Each row was made from one small tree. The marks that hang from a mark follow it in brackets, in the order of their numbers. Every link used is in the known rows. Write each row's tree.
In the rows, zero is written as 128.
Known rows
k605(k597(k199 k327 k410)): [141 144 118  93  99  94  87 144 162 110 122 153 155 185 141 152 173 107
 155 127 118 102 178 100 175 116 124]
k199(k510 k597(k327 k410 k605)): [114 118 125 109 151 123 120 106 123 148  86  94 146 140 189 101 156  97
 118 120 151 159 146 151 191 171 129]
k410(k327): [161 143 108 120 102 166 167 102 107 152 181 197 122 115  30 126 115 154
 141 148 109 151 109 131 116 131 146]
k327(k410(k597(k199)) k533): [ 91  82 140 155 127  71 127 187 141  80 154 154  62 125 169 135  95 109
 174 120 113 106  76 129  95  91 109]
k597(k327(k533) k605(k199)): [185 156 106 130 154 164 116 120 151 150 104  71 112  76 126 133 105 100
 130 101 119 144 132  93  63  81  81]
k199(k510(k672) k597(k410 k605)): [ 64 112 135 123 124 127  93 149 119 142  96  74 148 140 176  97 136 127
  77 144 178 114 109 183 147 160 147]
k597(k410): [ 99 142  77 122 111 135 135 127 140 121 126 200 157 153 117 140 122 124
 121 149  99 105 159 125 142 112 115]
k597(k410(k327) k605): [143 167 102  96  97 148 121 116 109 130 136 151 172 118 106 126 163  91
 165 159 113 123 157 153 162 131 112]
k672(k199): [152 141 155 162 114 139 170  92 108 105 174 179 139 116  78 143 120 167
 103 128 122 101 154  83  86 112 144]
k597(k327 k410 k605(k199(k510))): [120 145 116 100 157 157  82 121 135 126  78  74 157  93 196 141 179  91
 125 113  96 146 173 118 146 135  92]
k533(k327(k410)): [136 112  86 185 103 177 177 128 108 120 129 196  75 116  90 118 107 154
 127 103  83 176 136 133 115  67  98]
k597(k199 k327 k410): [142 159  75 112 114 134 112 119 174 105  92 201 137 167 129 155 167  88
 141 130  88 124 224 120 144 135 119]
k672(k199(k597(k327))): [173 142 136 167 152 131 188  71 127 135 135 126 132 138  58 137 115 165
 125 112 133 142 143  89 119 138 153]
k605(k199(k597(k410(k327)))): [ 93 145 130 117 167 139 130 134 129 154 106 108 172 151 115 171  96 174
 165 114  98 170  78 144 163 141 129]
k597(k199 k327(k533) k410): [156 164  65 124 136  99 120 147 188 119  99 158 111 156 133 155 137  68
 140 127 105 112 190 137 124 114 111]
k327(k410(k597(k199(k510))) k533): [ 72  60 168 149 144  61 122 197 127  88 164 131  51 111 205 114 110 113
 146 126 116 121  59 136 107 112 122]
k605(k199(k510)): [100  98 164 123 145 164 110 137 104 133 135 147 131  95 168 145 108 183
  89 118 103 151  97 104  87 126 127]
k410(k327(k533) k597(k199)): [142 124 133 123 126  95 123 162 118 123 201 146  83 135 101 127  86 153
 182 153 114 110  78 134 108 146 135]
k199(k510(k672)): [ 91 107 129 137 110 159 125 136 114 137 157 161  82 106  94  95 116 166
  44 154 142 121 102 140  69 130 163]
k510(k672(k199(k597))): [120 138 148 171 121 142 157 115 126 129 147 119 112 137  40 128  91 186
  79 132 161  99 106 120  71 121 169]
k510(k672(k199)): [128 152 130 169 105 150 149 108 124 114 169 149 106 115  32 132 113 173
  71 148 135  83 133 107  42 105 162]
k199(k597(k605)): [140 119 141 122  97 150 131 107 112 135 111 150 158 143 125 102  90 141
 131 126 169 131 128 122 134 127 127]
k672(k199(k597(k410(k327))) k510): [137 125 196 155 132 130 199  81  72 125 143  95 164 129  39 182 131 182
 181 133 144 100 121 124 170 167 162]
k510(k672): [113 137  88 145  84 177 134 121 139 132 144 178  97 128  47 113  92 162
  76 161 129 104 116 121  50  97 146]

Which tree is each row?
[ 76  98 147 138 126 143 133 135 118 159 127 128  96 142 106  90  91 182
  57 140 176 142  66 157  99 154 175] : k199(k510(k672) k597)
[164 169 131  98 101 105  91 171 137 117 133 128 165 125 147 147 161  62
 164 142 139 100 172 170 145 135 109] : k597(k199 k410(k327(k533)) k605)
[152 128 103 127 116 155 112  89 117 111 140 131 104 124 115  85 114 124
 160 139 107 119 143  79 123 127  97] : k410(k597(k327 k605))
[109 112 126 149 169 153 149 104 148 143  75 106 113 122 111 152 105 150
 157  77  85 206  89 109 125 101 116] : k605(k199(k597(k327(k410))))
[123 136  97 132 158  95 168 137 145 172 136 117 137 164  91 132  90 131
 155 133 139 145  77 168 161 141 142] : k199(k597(k410(k327(k533))))
[148 162  37 136 155 116 160 118 179 150 113 145  97 138  92 135 123  83
 128 138 102 122 150 124 113  98 108] : k597(k327(k533) k410)
[ 95 113 131 122 171  81 161 146 120 172 150 100 124 144 146 122 115 139
 124 130 151 161  59 190 178 171 155] : k199(k510 k597(k410(k327(k533))))
[158 142 111 103 118  69  99 164 179 125 128 112 132 180 152 153 148  88
 150 127 130  95 147 112 149  98 116] : k605(k597(k199 k327(k533) k410))
[149 104 161 112 106 138  94 130 126  92  97 134 104  90 192 117 203  57
 132 105 119 159 183 129 140 130 116] : k597(k199(k510) k327(k410) k605)
[151 127 114 137 163 139 100 136 129 129 130  50  93  97 156 110  84 128
 164 121 108 114  96  77  81 102  79] : k410(k597(k327(k533) k605(k199)))
[143 107 218 141 134 112 141 102  78 117 151 101 162 102 164 105 133 161
  94 113 183 120 123 113 136 160 153] : k672(k199(k510 k597(k605)))
[127 107 147 127 156 165 104 121 116 125  91  75 106  53 175 127 180  90
 133  86  93 185 128 111 122  99  95] : k597(k327(k410) k605(k199(k510)))
[ 71 100 163 130 129 162  60 159  92 108 141  64 109  92 181  96 103 179
 111 143 122 101  79 109  76 140 110] : k410(k597(k605(k199(k510(k672)))))
[139 106  89 166 161 112 190 116 168 162 106 114  71 130  99 115  94 105
 147  94 133 185  78 130 126  88 131] : k199(k597(k327(k410 k533)))
[ 65 128 127 114  98 120  74 176 142  99 116 174 126 152 166 141 161 122
  80 154 133  94 168 169 114 154 151] : k597(k199(k510(k672)) k410)
[ 94 102 156 106 135 110 112 132 103 133 104 112 171 141 212 103 134 122
 111 132 171 132 124 164 186 171 131] : k199(k510 k597(k410 k605))
[122  87 149 128 144 130 140 113 119 140  99  89 104 101 166  88 154  99
 131  95 152 192 109 142 173 135 130] : k199(k510 k597(k327(k410) k605))
[ 89 112 180 147 163  86 153 109 100 119 145 119 159 146 167 134 135 164
 100 117 148 117 124 132 164 170 162] : k672(k199(k510 k597(k410)))
[123 140 117  96 105 102 117 137 119 139 174 140 163 162 105 141 151 146
 161 155 117 110 102 126 190 118 139] : k605(k597(k410(k327)))
[152 142  80 120 139  86 131 133 164 150 141  93 118 157 122 134 136 105
 142 136 124 101 111  99 148  76 116] : k605(k597(k327(k533) k410))
[138 139  84 108 119 106 118 117 154 135 132 136 144 168 115 131 157 122
 143 137 110 113 136  94 174  96 119] : k605(k597(k327 k410))
[121 110 176 107  70 156  62 160 112  98 128 144 128 107 166 111 152 118
  70 146 176  92 171 149  78 145 145] : k597(k199(k510(k672)) k605)
[117 140 101 117 135 118 158 116 129 156 129 157 157 170  82 135 110 143
 160 138 122 155  98 160 188 154 148] : k199(k597(k410(k327)))
[163 129 139 107 147 184  97 104 116 135 101  91 131  72 158 117 152 119
 109 102 116 164 148  93 104 124 101] : k597(k327 k605(k199(k510)))
[167 117 127 123 139 109 129 139 156 133 139 149  73 111 149 124 130 106
  97 119 140 139 150 124  80 138 136] : k597(k199(k510) k327(k533))
[166 100 230 161  99 159 174  75  59 113 125  87 167 102  85 153 112 173
 156 124 183  78 147  84 126 140 145] : k672(k199(k597(k605)) k510)
[129 155 132  93  68 131  66 149 135  86  95 187 191 149 189 145 161  74
 140 142 130  80 226 139 145 135 102] : k597(k199 k410 k605)
[119 100 204 156 147 103 168 106  85 122 166 125 143 126 131 123 110 196
  85 114 161 132 106 115 131 163 169] : k672(k199(k510 k597))
[145 150 114 115 135 107 141 133 131 159 123  83 159 142 124 119 110  98
 168 131 159 134  99 176 176 140 122] : k199(k597(k410(k327(k533)) k605))
[141 170  86 110 151 168  93 105 148 123  65  92 165 113 150 149 157  83
 149 113  81 134 184 104 138 113  75] : k597(k327 k410 k605(k199))
[141 153 109 108 120  90 124 173 151 124 149 167 142 151 113 163 138  93
 155 151 112 110 146 173 140 138 128] : k597(k199 k410(k327(k533)))
